Each row was made from one small tree. The marks that hang from a mark follow it in brackets, in the order of their numbers. Every link used is in the known rows. Write each row's tree.
Known rows:
Z_590{Z_160}: [  8.7 -11.2  -2.7   6.7  -0.2  -0.7 -22.2  -4.8  -0.5   5.6   2.0  -0.7
   8.0   9.7   7.4   3.1   1.0 -11.1  -8.4   6.6 -15.7]
Z_610{Z_201}: [ -0.9 -10.3  -6.6  -1.2  -8.9  21.4   4.0  10.6  -7.4   4.0   1.3  14.1
  -8.8  -0.3 -16.9  21.2  -7.4  -8.1  -5.2  15.6  -0.4]
Z_764{Z_237{Z_235}}: [ -7.1   5.8 -14.3  18.1  -8.9 -30.0   3.6 -10.4  -5.8 -15.9  25.5   7.4
  -9.1   6.7   3.6 -14.7  10.9  18.3  -7.0  -0.9   5.2]
Z_121{Z_70{Z_201{Z_610}}}: [  8.1 -15.8 -13.7  17.5  -1.8   3.9   3.7  25.8  17.7   0.2   7.4  14.5
  10.0   8.3 -36.9 -14.1  11.7 -22.6 -12.4 -16.5  -8.3]
Z_121{Z_70{Z_201{Z_610{Z_482}}}}: [  5.4 -10.1 -15.2  18.9   4.4   8.3   9.6  32.4  15.6 -10.6   2.7  20.1
   5.4  10.7 -30.5 -16.5  13.2 -20.1  -9.9 -23.2 -12.6]
Z_237{Z_201{Z_610} Z_235{Z_590}}: [  6.4 -10.3 -37.7  37.9 -35.0 -18.8  -3.5  -6.9 -21.0 -18.5  43.4  10.9
 -19.8  15.4   4.8 -31.4   0.0  16.4 -14.9  13.4  17.8]
Z_70{Z_121 Z_201{Z_610}}: [ 14.1 -16.3 -13.3  -7.0   3.0   2.4  -8.7   9.4   0.4 -16.4  -3.4  19.4
  -9.0  -1.3 -28.8 -26.1   7.0 -30.0  -5.9  37.6  -2.7]
Z_235{Z_237{Z_201{Z_70{Z_121} Z_610}} Z_590}: [ -2.3 -39.1 -17.6  29.8 -51.5 -19.7  16.8  -5.3 -41.9 -14.6  34.9  20.8
 -29.3  10.4  28.1  -5.2  24.4  23.4 -29.5   5.2   4.1]
Z_235{Z_237{Z_201{Z_70 Z_610{Z_482}}} Z_590}: [ -1.9 -35.8 -20.5  35.5 -44.0 -11.0  18.4   4.9 -42.9 -23.0  30.4  25.9
 -27.6  19.4  27.7  -4.8  29.3  29.2 -33.5 -13.2   3.4]
Z_237{Z_201{Z_70{Z_121} Z_610{Z_482}} Z_235}: [ -2.8   6.4 -49.0  31.2 -34.5 -22.9  13.6  15.8 -37.5 -50.3  26.7  35.9
 -29.0  -0.1  16.2 -23.1  24.4   7.2  -7.1  41.3  11.8]
Z_764{Z_237{Z_201{Z_70 Z_610{Z_482}} Z_235}}: [ -4.7   5.7 -34.6  35.8 -30.4 -30.5  20.0  13.4 -35.7 -37.1  34.5  36.8
 -23.0  17.6  11.3 -19.0  34.0  20.7 -19.1  14.9  12.4]
Z_70{Z_201}: [ 19.3 -17.1  -9.3  -4.0   3.5  -3.6 -14.1  -0.8   7.2  -5.0  -5.0   3.1
   3.2  12.6 -27.7 -15.0  10.7 -14.8  -7.0   2.5   3.6]
Z_482{Z_610{Z_201{Z_70{Z_121}}}}: [  3.0 -19.0 -26.3  -3.0  -8.4  28.5  13.0  19.1  -0.1   1.1 -11.5  12.9
 -18.8 -10.5   1.0  11.0   5.2   3.1   9.4  19.2   5.8]
Z_610{Z_201{Z_70{Z_121}} Z_482}: [-11.5   5.4 -16.0  -6.2 -16.7  20.5  23.6  27.2 -29.9 -26.8  -7.2  33.2
 -29.4  -4.4   9.8  26.7   9.8  -4.4   5.9  25.6 -10.9]
Z_482{Z_610{Z_201{Z_70}}}: [  6.4 -19.4 -26.6   1.1  -5.6  31.8   7.9  20.6   1.6   3.6 -11.4  12.0
 -11.9  -2.4  -5.3  14.8   9.0   6.6   3.6   6.9   8.6]
Z_201{Z_70}: [  0.0   7.6  -9.2  -0.3 -19.1 -10.8   2.7   5.8 -19.0  -8.3   1.5  11.0
  -6.8   1.5  10.2  18.3  24.7   2.9  -1.8   9.7   4.2]
Z_201{Z_70{Z_121} Z_610{Z_482}}: [ -9.3  14.7 -17.2   2.2  -7.5  10.8  14.3  31.9 -30.3 -37.1  -3.8  39.2
 -23.5  -7.3  12.2   2.9  25.2  -9.1  -2.4  34.8  -7.6]
Z_764{Z_237}: [ -5.3   1.1   5.0   5.8  -5.4 -16.4  13.2  -1.4  -8.0   0.2  13.0   8.3
  -5.9  10.3   3.1  -3.9  10.4  10.1  -7.5  -6.4  -1.5]
Z_237{Z_201 Z_235{Z_590}}: [  6.8 -10.3 -31.9  31.4 -41.1 -31.5   0.5 -22.4 -17.1 -10.9  40.7  -3.9
 -19.7  16.7  16.7 -27.1  -3.5  24.3  -4.5   1.5  17.9]
Z_610{Z_201 Z_482}: [ -7.6  -1.9  -9.9   0.9   2.0  32.7  16.1  24.3 -11.3 -17.4  -8.4  25.5
 -16.8   3.8  -5.7  17.2  -6.1  -3.3  -1.1   2.8 -10.0]
Z_237{Z_235}: [ -2.9   5.8 -24.3  14.6  -4.9 -17.2 -12.6 -10.4   2.1 -20.1  15.3   0.0
  -3.3  -3.9   0.6 -13.6  -0.7   9.8   0.2   6.6   7.3]
Z_160{Z_590}: [ -1.1   8.8  -0.7   2.1  -3.8   8.9 -11.8  -1.5  14.2  11.1  -2.1 -13.1
  -2.3   6.5 -11.4   9.4  18.9 -14.8   2.4  13.0  -1.1]
Z_237{Z_201{Z_70 Z_610{Z_482}} Z_235{Z_590}}: [  2.5   1.7 -46.8  39.0 -43.6 -19.2   6.5   7.0 -39.0 -37.3  38.0  26.7
 -30.6  19.2  19.8 -20.3  20.9  22.1 -13.5  13.9  16.2]

Which tree is each row?
[  1.6 -39.6 -18.1  33.9 -48.7 -17.0  12.4  -2.2 -40.5 -12.1  35.6  20.6
 -23.9  17.8  22.2  -2.6  28.2  26.5 -35.7  -7.5   7.6] : Z_235{Z_237{Z_201{Z_70 Z_610}} Z_590}
[ -0.7 -33.7 -17.5  25.1 -37.3 -24.9  17.3  -0.3 -32.9 -17.7  18.9  20.6
 -11.2   4.2  19.0   2.8  33.9  20.9 -28.1  -1.0   7.1] : Z_235{Z_237{Z_201{Z_70}}}
[ 12.3 -17.0 -34.5  35.4 -40.6 -32.1 -13.6 -24.3 -17.5  -7.6  42.4  -4.7
 -13.9  22.0  21.9 -24.4  -2.3  17.9  -9.4   6.0   6.8] : Z_237{Z_201 Z_235{Z_590{Z_160}}}
[ -2.5  -3.1  -8.9  23.2 -14.0 -10.7  28.3  18.0 -24.9 -15.6  21.1  30.5
 -16.5  20.2   4.1 -20.0  17.3  10.6 -18.6   3.0   3.3] : Z_764{Z_237{Z_201{Z_610{Z_482}}}}
[ 12.5 -11.9 -46.6  42.2 -49.9 -28.6 -15.4  -4.4 -37.2 -21.8  45.8  19.0
 -20.1  22.2  16.9 -14.9  20.2  11.8 -22.1  25.1  11.6] : Z_237{Z_201{Z_70 Z_610} Z_235{Z_590{Z_160}}}
[  4.7  -9.1 -32.5  39.2 -45.1 -38.2   1.6  -5.2 -37.1 -16.9  50.2  23.0
 -22.5  29.2  17.7 -16.3  27.8  20.1 -25.6  14.0   8.3] : Z_764{Z_237{Z_201{Z_70 Z_610} Z_235{Z_590{Z_160}}}}
[ -4.3  13.5 -17.8  10.1  -4.2  15.4   6.6  35.2 -27.5 -34.6  -3.7  38.4
 -13.0   4.0   3.4   8.2  30.5  -3.4 -11.3  15.9  -1.5] : Z_201{Z_70 Z_610{Z_482}}
[ -4.4   6.7 -14.2   0.7 -16.5   0.9   5.4  21.1 -27.4 -21.2   4.0  30.5
 -16.7 -10.1   3.5   6.9  23.1 -13.3  -5.2  44.1   0.0] : Z_201{Z_70{Z_121} Z_610}
[ -1.2  -4.0 -13.8  22.5 -18.7 -31.0  -9.5 -20.7  -9.6  -5.6  36.3  -0.1
 -11.8  21.1  15.8 -14.0   5.9  21.1 -10.8  -7.7  -3.3] : Z_764{Z_237{Z_235{Z_590{Z_160}}}}
[ -1.2   1.5 -46.5  33.3 -47.2 -23.7  12.1   3.3 -41.5 -40.3  38.5  27.0
 -37.3  10.8  26.7 -24.6  16.3  18.1  -5.9  29.0  11.3] : Z_237{Z_201{Z_70{Z_121} Z_610{Z_482}} Z_235{Z_590}}
[  2.1  -4.6 -38.3  25.2 -59.8 -44.0   8.5 -19.6 -35.4 -20.6  42.4   5.0
 -32.9   7.5  31.9 -16.0  11.4  23.3   2.1  23.9  16.9] : Z_237{Z_201{Z_70{Z_121}} Z_235{Z_590}}
[  4.8  -5.4 -40.5  36.9 -22.5 -18.9  -2.2   4.4 -16.9 -26.8  32.1  20.6
 -11.3   4.9  -5.5 -29.9   7.5   6.1 -16.5  26.0  18.6] : Z_237{Z_201{Z_610} Z_235}
[  0.3   5.9 -49.8  36.5 -31.0 -18.3   7.9  18.5 -35.2 -47.6  27.4  36.0
 -20.7   8.5   9.5 -19.7  28.7  12.1 -15.0  26.4  16.0] : Z_237{Z_201{Z_70 Z_610{Z_482}} Z_235}
[  5.8  -0.1 -47.8  35.7 -37.9 -26.2   0.5   9.8 -31.8 -34.0  33.6  29.2
 -16.5   5.7   2.0 -16.9  27.2   8.3 -18.0  34.2  22.0] : Z_237{Z_201{Z_70 Z_610} Z_235}
[  1.6 -39.9 -13.8  28.8 -53.4 -27.5  14.5 -15.3 -37.6  -6.6  33.8   8.5
 -23.2  17.4  32.2   1.5  25.2  33.2 -26.8 -17.2   7.0] : Z_235{Z_237{Z_201{Z_70}} Z_590}
[  3.3  -4.9 -18.0  22.6 -11.6   6.9  18.6  23.8 -21.8 -20.1  10.4  27.3
 -13.3  11.0   0.9 -20.2   8.6  -0.5 -14.0  11.4   5.9] : Z_237{Z_201{Z_610{Z_482}}}
[ 15.9 -10.5 -17.1   3.8  15.8  15.4 -10.5  22.9   0.8 -26.2  -9.3  25.7
  -1.6  15.3 -32.8 -22.3  15.6 -19.6 -16.0   6.5  -0.6] : Z_70{Z_201{Z_610{Z_482}}}
[  0.9 -44.4 -13.0  35.0 -36.2  -9.8  10.9  -6.2 -27.7  -7.4  34.3  13.7
 -19.6  16.7  16.0 -13.6  12.2  25.4 -34.2 -12.7   4.9] : Z_235{Z_237{Z_201{Z_610}} Z_590}
[ -0.5 -38.8 -16.5  32.1 -21.1  -8.8  12.6   8.5 -23.7 -18.5  21.0  25.6
  -8.2   2.2   1.8 -13.1  20.8  11.8 -35.9   2.1   5.5] : Z_235{Z_237{Z_201{Z_610}}}
[  1.8 -45.2  -1.5  22.5 -22.6 -10.4 -16.5 -21.8 -13.9   1.8  23.3  -4.3
  -6.7  16.9  25.5   2.3   7.4  19.1 -27.5 -24.3 -16.9] : Z_235{Z_237 Z_590{Z_160}}
